What can hang from each mark
gino: nukabo varo
mezig: duges
varo: mutepa
duges: nukabo
nukabo: duges gino mutepa
mutepa: mezig varo
bunadu: nukabo
kivu: nukabo

Every row comes from one small tree of marks. The marks that hang from a mark follow it in brackets, in alphabetical order. Every link used is in the known rows. Which tree was each row made from?
Known rows
varo{mutepa{mezig{duges{nukabo}}}}: [-1.72  1.04  0.31  1.52 -2.63 -1.19  2.03 -1.75 -1.30 -0.40  0.28 -0.75
 -0.75  0.16 -2.40 -1.51  0.93 -0.41 -0.10  0.75 -1.47 -0.06  0.44  2.63
  0.20 -0.13]
gino{nukabo{mutepa}}: [-3.08 -0.27  0.13  0.44  0.13  0.38 -0.98 -0.91 -0.03 -0.31  1.08  1.23
  0.16  1.06  0.19 -0.84  0.25  0.06 -0.77  0.22 -0.90  0.28  0.54  0.18
  0.45 -0.05]
bunadu{nukabo}: [-0.33  0.03  0.98 -0.65  0.60  0.23 -0.12 -0.47  0.08 -0.09  0.95  0.10
 -0.12  0.27 -0.13  0.70  0.43 -0.07  2.36  0.75 -0.36  0.45 -0.43  0.19
  0.43 -0.63]
mutepa{mezig{duges} varo}: [ 0.48  0.21 -0.59  1.09 -1.58  0.63  1.48  0.24  0.08  0.35 -0.60 -0.46
 -0.12 -0.41 -3.57 -1.03  0.07 -0.18  1.23  1.31 -0.85  0.09  0.48  1.73
  0.23 -0.63]
varo{mutepa{mezig}}: [-1.27  0.57  0.08  1.80 -0.76 -2.14  1.13  0.01 -0.20  0.20 -1.11 -0.10
  0.00  0.27 -2.20 -0.50 -0.32  0.16  0.68  0.51 -0.73  0.13 -0.14  1.03
 -0.35  0.53]
duges{nukabo{mutepa}}: [-1.08  0.19 -0.04 -0.05  0.10  1.37 -0.45 -2.03 -1.14 -1.91  1.37  0.14
  0.24  0.44 -0.26 -0.53  0.79 -0.37 -0.27  0.73 -0.68 -0.24 -0.08  0.37
  0.47 -0.47]
bunadu{nukabo{duges gino{varo} mutepa{mezig}}}: [ 0.27 -0.29 -0.11  1.10  2.42 -0.22 -0.44 -1.85  1.08  0.02  0.88  1.72
 -1.47  1.05 -3.82  0.44  1.21  0.31  4.19  0.74 -0.32  0.51  0.40 -0.08
  0.80 -1.54]
mezig{duges{nukabo{mutepa}}}: [-1.44  0.22 -0.22 -0.24 -1.34  1.95  0.00 -2.10 -1.72 -0.97  1.72 -0.02
 -1.14  0.33 -0.30 -0.91  1.02 -0.43 -0.47  0.83 -1.39 -0.39  0.80  1.89
  0.71 -0.65]
bunadu{nukabo{duges gino}}: [-1.13 -0.47  0.24 -0.19  2.16 -1.04 -0.57 -0.96  0.66  0.36  1.79  0.67
 -2.35  0.45 -1.90  0.45  0.85 -0.34  2.94 -0.06  0.22  0.59  0.11 -1.48
  0.68 -0.89]
mutepa{mezig}: [ 0.42  0.15  0.11  0.53 -0.18  0.21  0.99  0.21  0.13 -0.12 -0.65 -0.11
  0.80  0.14 -1.67 -0.40  0.04  0.40  0.84 -0.11 -0.11  0.16 -0.24  0.81
  0.04  0.35]
kivu{nukabo{gino mutepa{mezig}}}: [-1.06 -0.17 -0.55  0.56  0.76  0.44 -0.84 -0.62  1.30 -0.44  1.32  0.72
  0.36  0.05 -4.65 -0.51  1.25 -0.13  2.15 -0.20 -0.68  0.57 -1.09  1.19
 -1.25 -0.33]
kivu{nukabo{duges gino mutepa{varo}}}: [-1.08 -0.88 -1.24  0.90  2.14 -0.13 -1.44 -0.77  0.85 -0.43  2.31  1.17
 -1.69 -0.17 -4.85 -0.86  1.34 -0.84  1.99  1.15 -0.12  0.30 -0.61 -1.65
 -1.09 -1.96]
bunadu{nukabo{gino{varo} mutepa{mezig{duges}}}}: [ 0.25 -0.23  0.01  0.85 -0.40  0.46 -0.65 -1.64  0.99  0.65  0.87  0.94
 -1.09  0.72 -3.93  0.57  1.20  0.28  3.75  0.79 -1.58  0.21  0.93  3.02
  1.02 -1.28]
nukabo{duges mutepa}: [-1.10 -0.83 -0.67  0.62  1.69  0.93 -0.42 -0.70 -0.91 -0.02  0.55  1.21
 -2.07  0.34 -0.05 -0.31  0.15  0.02  0.60  0.22 -0.26 -0.13  0.31 -1.18
  0.40 -0.56]
nukabo{mutepa}: [-0.90 -0.50 -0.47  0.24  0.34  0.91 -1.02 -0.47 -0.32 -0.36  0.19  0.59
 -0.38  0.15 -0.03  0.17 -0.05 -0.01  0.47  0.70 -0.54 -0.07  0.09  0.22
  0.32 -0.14]
varo{mutepa{mezig{duges}}}: [-1.72  0.37 -0.08  1.76 -2.22 -1.61  1.79 -0.23 -0.55  1.31 -0.64 -0.39
 -1.06  0.13 -2.22 -1.03  0.11  0.06  0.42  0.34 -1.42 -0.05  0.66  2.45
 -0.09  0.46]
mezig{duges}: [-0.21 -0.22 -0.03  0.08 -1.43  0.70  0.51 -0.25 -0.70  0.89  0.30 -0.11
 -1.31 -0.30 -0.09 -0.43  0.25 -0.19 -0.16 -0.18 -0.70 -0.21  0.67  1.39
  0.20 -0.05]
nukabo{gino mutepa}: [-1.36 -0.38 -0.91  0.20  0.69 -0.32 -2.03 -0.52  0.83 -0.25  0.86  0.69
 -0.94  0.10 -2.14  0.50  0.30  0.06  0.85  0.18 -0.52  0.05  0.62  0.17
  0.34 -0.13]

Which tree is each row?
[-0.35  0.54 -0.55  0.68 -0.05  1.35  0.37 -1.56 -0.65 -2.32  0.46 -0.12
  1.07  0.14 -4.00 -1.37  0.79 -0.29  1.12  2.30 -0.83 -0.04 -0.28  0.90
  0.49 -1.08]  duges{nukabo{mutepa{mezig varo}}}
[ 0.07  0.85 -0.56  2.34 -2.03 -3.10  0.47 -1.20  1.11  1.27 -0.72  0.25
 -1.33  0.40 -4.39 -0.42  0.64  0.16  0.79  0.20 -1.16 -0.02  1.46  2.74
  0.03 -0.47]  nukabo{gino{varo{mutepa{mezig{duges}}}}}
[-0.88 -0.09 -1.54  1.40 -0.68  0.32 -0.76 -0.47  0.82  0.29  0.21  0.23
 -1.40 -0.32 -5.86 -0.44  0.45 -0.13  2.03  1.39 -1.30  0.21  0.81  2.07
  0.60 -0.89]  nukabo{gino mutepa{mezig{duges} varo}}
[ 1.75  0.31 -0.08  0.31  0.30 -1.07 -1.04 -1.07  2.03  0.07  1.40  0.54
  0.40  0.32 -2.86 -0.13  1.58 -0.36  0.81 -0.53  0.35  0.42 -0.29  0.21
 -1.38 -1.42]  kivu{nukabo{gino{varo}}}
[-1.26 -0.52 -0.65  1.21  2.46 -0.13 -0.69 -0.77  0.88 -0.38  1.14  1.14
 -1.77  0.23 -5.76  0.01  0.78 -0.15  4.56  1.95 -0.53  0.51  0.00 -0.74
  0.79 -1.61]  bunadu{nukabo{duges gino mutepa{mezig varo}}}
[ 0.12  1.62 -0.01  1.81 -0.89 -3.27  0.64 -2.51  0.84 -1.22 -0.01 -0.06
  0.26  0.81 -4.46 -0.75  1.33 -0.07  0.45  0.59 -0.24  0.12  0.59  1.45
 -0.03 -0.66]  duges{nukabo{gino{varo{mutepa{mezig}}}}}
[-0.54 -0.27 -0.84  1.19 -1.12  1.53  0.59 -0.19 -0.38  0.08 -0.44  0.18
 -0.51 -0.15 -3.72 -0.74  0.00 -0.03  1.54  1.81 -1.36  0.03  0.58  2.03
  0.54 -0.75]  nukabo{mutepa{mezig{duges} varo}}
[ 1.43  1.08 -0.05  0.13  0.11 -1.13 -0.73 -2.37  0.85 -1.38  1.19 -0.03
  0.15  0.51 -2.43 -0.19  1.46 -0.31 -0.19  0.01  0.32 -0.18  0.56  0.48
  0.32 -1.26]  duges{nukabo{gino{varo}}}
[-0.65 -0.80 -0.81  0.71  1.79  1.09 -0.35 -0.75 -0.29 -0.53  1.78  1.00
 -1.05  0.01 -2.70 -1.18  0.89 -0.85  1.54  1.49 -0.28  0.22 -0.83 -1.61
 -1.09 -1.80]  kivu{nukabo{duges mutepa{varo}}}
[ 0.88  0.80 -0.51  0.84  0.14  0.05 -0.60 -2.68  0.78 -1.70  0.58  0.60
  0.48  1.05 -4.09 -0.43  1.51  0.18  1.10  0.59 -0.35 -0.03  0.41  1.54
  0.44 -1.12]  duges{nukabo{gino{varo} mutepa{mezig}}}
[-1.24 -0.65 -1.15  1.22  2.05 -0.12 -0.43 -0.68  0.50  0.15  0.27  1.24
 -2.05  0.49 -3.57 -0.28  0.55  0.25  1.93 -0.03 -0.27  0.20  0.29 -0.26
  0.41 -0.07]  nukabo{duges gino mutepa{mezig}}
[-0.47  0.59  0.51  1.81 -1.44 -2.82  0.39 -1.50  1.12  1.32  0.31  0.30
 -1.42  0.62 -4.32  0.30  1.07 -0.08  3.12  0.98 -1.41  0.45  1.22  2.88
  0.49 -1.08]  bunadu{nukabo{gino{varo{mutepa{mezig{duges}}}}}}
[-0.42 -0.12  0.38  0.94  0.92 -0.84  0.50 -1.55  0.32  0.35  0.85  1.55
 -0.84  1.34  0.17 -1.31  0.65  0.07 -1.01 -0.43  0.29  0.16  1.23 -1.04
  0.40 -1.02]  gino{nukabo{duges} varo}
[ 0.09  0.43 -0.26  2.40  0.74 -3.26  0.78 -1.44  1.48  0.52  0.81  0.90
 -1.20  0.70 -5.08 -1.24  1.48 -0.17  1.76 -0.17 -0.06  0.43 -0.33 -0.04
 -1.73 -1.13]  kivu{nukabo{duges gino{varo{mutepa{mezig}}}}}
[-1.25 -0.45 -0.99  1.02 -0.73  0.48 -0.48 -0.64  0.56  0.68  0.32  0.40
 -1.43  0.01 -3.85 -0.24  0.77  0.25  1.56  0.02 -1.34  0.05  0.92  2.63
  0.59  0.13]  nukabo{gino mutepa{mezig{duges}}}
[-2.63 -0.11 -0.39  1.70 -1.34  1.03  0.34 -0.55  0.03  0.23  0.54  0.79
 -0.05  0.52 -3.63 -1.94  0.26  0.02  0.38  1.69 -1.65  0.50  1.00  2.21
  0.72 -0.72]  gino{nukabo{mutepa{mezig{duges} varo}}}
[-1.09 -0.04 -0.52  0.81  1.09 -0.12 -1.33 -0.55  1.44 -0.74  0.96  0.47
  0.01  0.27 -5.85  0.74  0.53 -0.34  4.48  2.17 -0.92  0.73 -0.40  0.59
  0.80 -1.24]  bunadu{nukabo{gino mutepa{mezig varo}}}
[-1.71  0.77  0.52  2.40 -2.58 -2.31  1.55 -1.30  0.38  1.16 -0.36  0.70
 -0.24  1.24 -2.11 -1.81  0.68  0.22 -0.74  0.51 -1.41  0.44  1.68  2.92
  0.08 -0.34]  gino{nukabo varo{mutepa{mezig{duges}}}}
[-0.40  0.68 -0.10  0.42 -1.43  0.14  0.88 -1.68  0.00 -0.55  1.11 -0.56
 -0.56  0.03 -3.93 -1.23  1.47 -0.34  0.43 -0.38 -0.75  0.09  0.74  2.66
  0.49  0.03]  mutepa{mezig{duges{nukabo{gino}}}}
[-0.74  0.43 -0.27 -0.17 -1.38 -0.10 -0.21 -1.88 -0.05 -0.38  1.98 -0.51
 -1.31 -0.18 -2.36 -0.78  1.47 -0.66 -0.41 -0.32 -0.49 -0.10  0.88  1.70
  0.59 -0.42]  mezig{duges{nukabo{gino}}}
[-0.38  0.50  0.37  2.11  1.37 -3.44  0.51 -1.55  1.09  0.58  0.38  0.95
 -1.95  1.11 -4.27  0.10  1.04 -0.01  3.64  0.75 -0.44  0.47  0.54 -0.10
  0.24 -1.27]  bunadu{nukabo{duges gino{varo{mutepa{mezig}}}}}
[ 0.49  0.69 -0.51  0.33  0.27 -0.27 -1.69 -2.81  0.59 -1.77  1.35  0.72
 -0.01  0.72 -2.35  0.01  1.47 -0.20  0.24  0.58 -0.38  0.00  0.72  0.73
  0.58 -1.45]  duges{nukabo{gino{varo} mutepa}}
[-0.94 -0.25  0.11  1.77  1.11  0.21  0.61 -1.60  0.21  0.15  0.27  2.13
 -0.35  1.62 -1.53 -1.64  0.80  0.57  0.33  0.40 -0.36  0.31  1.02 -0.01
  0.62 -0.80]  gino{nukabo{duges mutepa{mezig}} varo}
[ 1.26  0.71 -0.24  0.17 -1.53 -0.37 -0.10 -2.62  0.43 -0.31  1.39 -0.21
 -1.00  0.40 -2.33 -0.52  1.81 -0.57 -0.38 -0.02 -0.33 -0.25  1.54  2.10
  0.65 -1.24]  mezig{duges{nukabo{gino{varo}}}}
[-1.81 -0.84 -0.30  0.20  2.52 -0.12 -1.71 -1.27  0.37  0.04  2.12  1.46
 -2.73  0.73 -2.01  0.61  0.96 -0.24  3.47  0.56 -0.42  0.51  0.16 -1.13
  0.83 -1.00]  bunadu{nukabo{duges gino mutepa}}
[ 0.38  0.83 -0.23  0.67 -1.87  1.13  1.99 -1.53 -0.81 -1.13  0.55 -0.90
  0.37 -0.26 -3.86 -1.68  0.76 -0.56  0.51  1.49 -0.79 -0.15  0.30  2.19
  0.51 -1.02]  mutepa{mezig{duges{nukabo}} varo}
[-3.31 -0.84 -0.24  0.72  1.42  0.42 -0.36 -1.27 -0.50  0.20  1.62  1.79
 -1.49  1.09  0.26 -1.38  0.50  0.11 -0.56  0.10 -0.64  0.27  0.76 -1.25
  0.67 -0.23]  gino{nukabo{duges mutepa}}
[ 0.36  1.26  0.47  1.83 -2.74 -1.54  2.20 -2.49 -0.81 -0.42 -0.06 -0.22
 -0.19  0.78 -2.29 -1.47  1.11 -0.26 -0.05  0.92 -1.27 -0.28  1.07  2.95
  0.34 -1.00]  gino{varo{mutepa{mezig{duges{nukabo}}}}}
[-0.62  0.39 -0.61  0.31  0.14  1.13 -0.70 -1.70 -0.77 -2.19  1.10  0.03
  0.26  0.06 -2.27 -0.76  0.59 -0.66  0.19  2.19 -0.51 -0.16 -0.25 -0.16
  0.44 -1.45]  duges{nukabo{mutepa{varo}}}
[-1.60 -0.77 -1.35  0.74  2.14 -0.16 -1.45 -0.97  0.27  0.12  1.03  1.23
 -2.77  0.43 -1.88 -0.04  0.46  0.18  1.15 -0.07 -0.16 -0.01  0.64 -0.99
  0.43 -0.40]  nukabo{duges gino mutepa}
